Known rows, with every step that occurs:
tarul -> segu -> tunaz -> miken -> deme -> puba: [-30 -12  -5   1   3 -18  -9 -39  10 -12 -17  32   2  -7  11  -9  13   6
  25 -17   4  12 -29   4  11  35 -12 -18   9   3 -25   4 -10   3  -6 -13
 -23 -14 -11   3  -8  17 -10  -1   4 -10   0 -16  12   6 -11 -31 -36]
segu -> tunaz -> miken: [-38  38   5  10  -4 -13  21 -45  -4  49   5  11  -1 -26  -3 -17  26   1
  -3  16   4  25  -3 -11  23   2  17   4 -18   6  -6  15 -18   4  -1   6
   3   1  10   5  10  30   5   9  10  -7   0 -28  -5   5 -10   0  28]
budi -> segu -> mulem: [-20  14  22   2  17  -2  17 -24 -12  42  -4 -19   1  34 -12   6   6   5
  -4  16   9  16  14 -30   1 -28  43 -13 -20   3   4   3   2   1  15   9
   0  20   8   7 -13  -2  -1  15   6  19   1  18  -2  -4 -21  17   1]
tunaz -> segu -> budi: [  1  24  14 -13  -1  -2  41  -2  -9   2 -31 -15  13  10 -22  -9  -2  -4
 -18   9  13  13   9 -16  -3 -41  23   3  13   3  15  16   0  -2  22  15
  -1  28  27  -8  -4 -16  24  16   2  11   1  23 -14  27  -8   7  15]
miken -> deme -> puba: [ -8 -48 -10  -1  -6  -6 -27 -25  10 -37 -16  23   3  10  12   4   4   1
  30 -23   2   2 -21  13   2  39 -19 -24  10  -1 -20  -3   1  -5  -3 -17
 -11 -14 -21  -8 -10   2  -4  -5  -1   6  -3  13  14   3  -6 -25 -29]
budi -> pebar -> miken -> deme: [ 49  -3 -20  11  -4 -13 -42 -14   5 -32  19   5   9 -12  10  -6  10 -15
  17   1  -3  10  20  13 -33  43  -2   0 -11  -5 -19  -5   6 -22  -5  22
  42  -4   1 -19   0  -2   4  14   2  -9   2  12  12   0  -3 -13  14]
pebar -> miken -> deme: [ 29 -13 -20   9 -10 -19 -43 -13  10 -17   8  15   8  -4   4  -5  17 -12
  13  -7  -1   7   7   8 -26  41  -6  -7 -11  -6 -10  -7  -1 -15   0  20
  33  -6 -16  -6 -23   0   2  15   2 -13   4   1  11   6  -8 -28  10]
tunaz -> segu -> budi -> pebar -> miken -> deme: [ 48   9 -13   4  -4 -16 -14 -18   2 -34   1  -5  17  -6  -3 -11   8 -19
   3   4   3  16  25   7 -34  21   6   3  -6  -5 -10   4   7 -22   6  31
  43  11  21 -22  -7 -10  16  23   4  -2   2  30   4  16  -5 -10  21]
mulem -> segu: [ 11  13  -2  -7  -2  -6  29 -28 -17  10 -31   1   7   7  -8  -4  -7  -6
  -2  12   5  -6   7 -12  -5 -16   2  15   3  -3   8  -1   7  -7  15  14
   4  -7   7   0   5 -21 -11   8   6   0   1 -15  -7   8 -17  -5  25]
deme -> puba: [-18 -32   2  -6  -4   2  -5  -7   1  -7 -16   9   0   3  10  10  -3   1
  24  -9  -1   3 -27   6   9  22 -17 -21   9   3 -12   1   3   1  -2 -26
 -24  -2  -5  -2  -4   1   4  -9 -11   8  -4  11  10   5  -3  -6 -36]
tunaz -> segu -> mulem: [-36  14  16   1   6  -3  34 -15 -12  31 -18 -22  -3  19 -23  -6   7  -7
 -13  11  10  15   6 -31  -8 -27  30  12 -13  -1  16  11  -3  -3  17   3
   5  17  25   9   8   6   9  18   3  11  -6 -10  -9   9  -6  14  36]
segu -> tarul -> puba: [ 18  20  -5 -11   3  17   4  22  -5   5 -13   8 -30  10   2  23 -12 -12
  -6  12  -3 -14 -17  14  25  13 -15 -40  20  -7 -10   5  -9  15  17 -21
  -1   8  11  13  17   8 -13  -2  -3  11  -9  -6   3  16 -13   6  25]
miken -> deme: [ 18 -20 -14   5  -4 -10 -29 -19  10 -33  -2  21   3   7   3  -6   8   1
   9 -17   2  -1  10  11  -8  23  -6  -1   2  -5 -10  -5  -3  -4  -2   8
  15 -13 -17  -6 -11   0 -10   5  11  -6   2   4   6  -2  -6 -21   0]
tarul -> segu -> budi -> pebar -> miken -> deme: [ 63  19 -14   2   6 -13 -33  -5   6 -41   1  -2  15  -8   6  -6   2 -15
  14   1   0   6  18   5 -40  30   1   4   5  -4 -20  -3   7 -16  -1  30
  27   5  11 -20 -15 -18   3  12   1 -19   8  16   8   2  -2 -21 -10]
tunaz -> segu: [-31   4   7  -3  -3  -9  44   1  -4   5  -2  -3   2   8 -16 -10  -3   0
 -21   6   6   5   8  -9  -4 -21   8   8  -1   0  20   6   2  -2   8   1
   3  12  23   8  -4   6  12  13   3   7  -6  15  -7  15  -1   5  12]
budi -> segu -> mulem -> miken -> deme -> puba: [ -8 -23   7   8  -4 -14 -30 -48   2 -11  -6  18  -2  23   4   5  18  10
  26  -9  10  13  -8  -1  -1  32  -7 -35  -5  -2 -17   5  -9   1   6 -13
   3 -10 -33   1  -3  11  -9   3   3  15  -5  -1  14  -1 -24 -22 -18]
puba -> deme: [ 28  -2 -10  -3  -7  -6 -15  43   3  -4 -11   6  -9  -4   7   0   6  -1
  -4  -3  -1  -4 -15   1   7  14 -33 -12   5  -7   0  -7   2  19   0 -14
 -23   9 -25  -3 -14  -7 -12  -9  -8  32  -7 -34   0   7   3   7  16]
pebar -> budi -> segu -> mulem -> miken: [-18  31  20  14   1 -14 -15 -26 -13  35  15 -13   3  18  -9   0  19  20
   1  27  10  13  21 -23 -12  -7  10 -19 -27   0  -7  11 -13  -2   4  14
  10   4 -23  15  22   9  -5  11  10  11   0 -19  -5 -11 -31  10  44]
segu -> budi -> pebar -> miken -> deme: [ 62   5 -16   6  -3 -10 -37 -14   3 -32   4   0  12 -10   5  -5  10 -17
  15   3   1  14  22   8 -32  33   5  -2  -3  -4 -19   1   5 -20   1  30
  40   5   6 -27   0 -16  14  16   1  -7   5  21   8   6  -4 -14  16]
mulem -> segu -> tarul: [ 20  26   2  -9  -3   5  52 -56 -26   0 -29  -7  -8   7 -13  11  -7 -20
  -2  10   1 -10   4   6  28 -17  12 -28  10  -1   3   5  -5 -12  40   6
  20  -5  14   0   6 -14 -26   8  10  -1   4   0  -8   6 -13  -6  26]
tarul -> puba -> deme: [ 33   4 -17  -9  -6   3 -31  84   6   5 -18  18 -24   3  10  11  -3  -2
  -6   3  -2 -12 -27   1   6  29 -45 -19  16 -12  -7  -7   0  37  -2 -25
 -32  18 -20   8  -7  -2 -12 -11 -12  40 -14 -48   3  20  -7  15  35]
tunaz -> miken -> deme: [-10  -6 -10   7  -4 -16 -22 -41  12 -21   9  36   0  -6   3 -22  21   1
   6 -10   6   9   2  19   3  26  -7   3 -12  -2 -14   3 -15  -5  -5  12
  23 -24 -15  -6  -4  19 -10   7  22 -16  -1 -21   5  -3 -14 -21  14]

Rows:
[  9  12   2  15 -12 -19 -18 -37  -2 -13   1  15  -8  15 -14 -14  26   1
   3  -4  13   9  19  -7 -19  16   4  -2 -11  -9  -1   9 -18  -1  10   9
  35 -16 -24   9  18  23 -12  18  15  -1  -5 -41   2  -2 -17 -21  40]
tunaz -> segu -> mulem -> miken -> deme
[-21 -21   3   7 -11 -15 -19 -42   0 -18 -15  21  -6  14  -2  -1  17   1
  22 -12  10  11 -11  -1  -7  31 -12 -22   1  -5  -9  10 -11  -2   7 -17
   4 -14 -21   5  12  19  -3   7   2  12  -9 -27  10   5 -16 -22   4]
tunaz -> segu -> mulem -> miken -> deme -> puba
[ 51  30  -2   0   0  -1 -11   4  -9   8   8 -28  16 -21   2   3   3 -23
   7  25  -4  18  14   0 -30  11  11   3  -9   1 -13   7  11 -20   5  27
  30  23  28 -23  11 -21  28  13 -13   1   4  20   2  10   1  12  17]
segu -> budi -> pebar -> miken
[  3  17  16  -5   9   5  42 -48 -13   5   7 -10 -12  24  -7  15  -3  -4
 -11   9   1   2  12   5  37 -20  24 -55   1   5  -1   2  -4  -4  33   2
  19  13  17   2 -20  -3 -21   7   8   7   5  47  -1   1 -14   4 -18]
budi -> segu -> tarul
[-56  31  11   8   2 -20  21 -44  -3  51  10   6  14 -12  -2 -16  23  20
  -8  27   6  29   9 -17  22 -12  29 -12 -27  11 -11  12 -10  -1  -4  19
 -10  16  12   9  -5  21   9  13  18   1   5  19  -7   6 -28  11  31]
pebar -> budi -> segu -> tunaz -> miken
[ 13 -22  -7  -4  -8 -11 -14 -21   2 -35 -15   2  14  -1   4   0   5 -15
  24  -4   4  16  -8   7 -18  32  -6 -15   6  -1 -17   6   8 -16   6   1
  10  10  15 -20  -3  -9  23  12  -8   9  -3  27  13  21  -8 -13  -9]
tunaz -> segu -> budi -> pebar -> miken -> deme -> puba
[ 59  32   4 -10   8   7  27 -21 -25 -13 -24 -24  16  -5  -3  -2 -18 -13
   0  19   5   9  29  -6 -16 -24  20  18   9   0 -10  10  15 -12  14  27
  12  14  37 -31  34 -35  12   6   4  13   4  17 -11  10  -9  19  28]
mulem -> segu -> budi -> pebar
[-41   5  16   2  15  -6   5 -11  -8  30  -4 -26  17  29  -6   5   2  15
   1  24   7  13  19 -32  -5 -25  40 -15 -25   4  -7   3   7  -8   5  16
 -15  26   5   9  -1 -12   2  12  11  16   5  39  -8  -2 -25  24  23]
pebar -> budi -> segu -> mulem
[-27 -29   3   6  -6 -17 -38 -34   3 -14  -7  14  10  20   9   5  15  16
  28  -2   9  10  -6  -2  -6  32  -7 -39  -8  -1 -25   4  -5  -8  -2  -5
 -10  -7 -35   3   8   6  -7   2   7  15  -2  12  11  -3 -28 -15   0]
pebar -> budi -> segu -> mulem -> miken -> deme -> puba
[-35  20   8   7   6 -18  17 -23  -9  46  -6 -19  19   4  -1   2   5  24
  -3  22   3  22  23 -34  13 -17  43 -24 -13   7  -7   3   8   3  -1  23
 -27  37   8   7  -8   0  10  16   6  14  11  66  -8   8 -25  15  15]
pebar -> budi -> segu -> tunaz
[ 54  26   4  -6   9  10  11 -10 -14 -18  -7 -24  11  -9   3  -1 -12  -9
   0  14   2  10  24   1 -12 -13  17   7  10   0 -16  11  11  -9   3  18
  11  19  33 -30  32 -23  17   1  -1  16   3  31  -5   5   3  22   2]
segu -> budi -> pebar
[ -4 -30  -5   7 -12 -12 -37 -33   6 -35  -6  28  -5   5  11   3  15   5
  28 -20   5   2 -18  15  -1  46 -31 -27   6  -5 -21   4 -11  -1  -3 -18
   3 -22 -39  -3   9  17 -10  -5   0   7  -6 -16  16  -2 -13 -30 -15]
mulem -> miken -> deme -> puba
[-29  47   6   5  -4 -16  39 -66 -16  54 -13  12   3 -21 -10 -20  22  -2
  -3  23   7  21   1 -15  20  -9  21  14 -16   3  -2  14 -15   2   9  14
   7  -4  12   7  12  18  -3  14  14  -5   2 -36  -9  11 -23  -2  43]
mulem -> segu -> tunaz -> miken
[-12  17  12  -7  -3   3  60 -33 -15  -6  -7 -10 -13   7 -17   4  -6 -15
 -18   4   3  -3   6   4  29 -23  14 -31  10   0  12  11  -7  -7  33  -5
  23   9  32   6   4   6  -9  11   7   4  -2  24  -8  12  -2   1  15]
tunaz -> segu -> tarul
[ -5 -23  -1   9  -9 -10 -36 -40   2 -18 -13  22  -5  10   5   5  20   1
  31 -16   7   9 -17   5  -2  40 -16 -26   1  -5 -21   7 -13   0   2 -18
   2 -20 -34  -2  12  14  -9   0   0   9  -6 -30  14  -3 -17 -25   0]
segu -> mulem -> miken -> deme -> puba
[-15   7  11  -7   8   0  28 -36 -10  -2   3 -18   5  19  -2  13  -8   9
  -5  19   0  -1  15   6  31 -17  20 -60  -3   6 -12   1   2 -11  23   9
   4  19  12   2 -13 -11 -13   5  12   7   8  68  -7   0 -21  11  -3]
pebar -> budi -> segu -> tarul
[  1   5   0  16  -5 -22 -45 -42  -1  -7   9   9   5  19  -3  -6  22  17
  11   5  10   9  25  -9 -18  19   7 -20 -20  -5 -16   4 -11  -6  -1  22
  20  -7 -37   5   7   9 -17  13  20   0   2  -6   2  -9 -31 -14  37]
pebar -> budi -> segu -> mulem -> miken -> deme
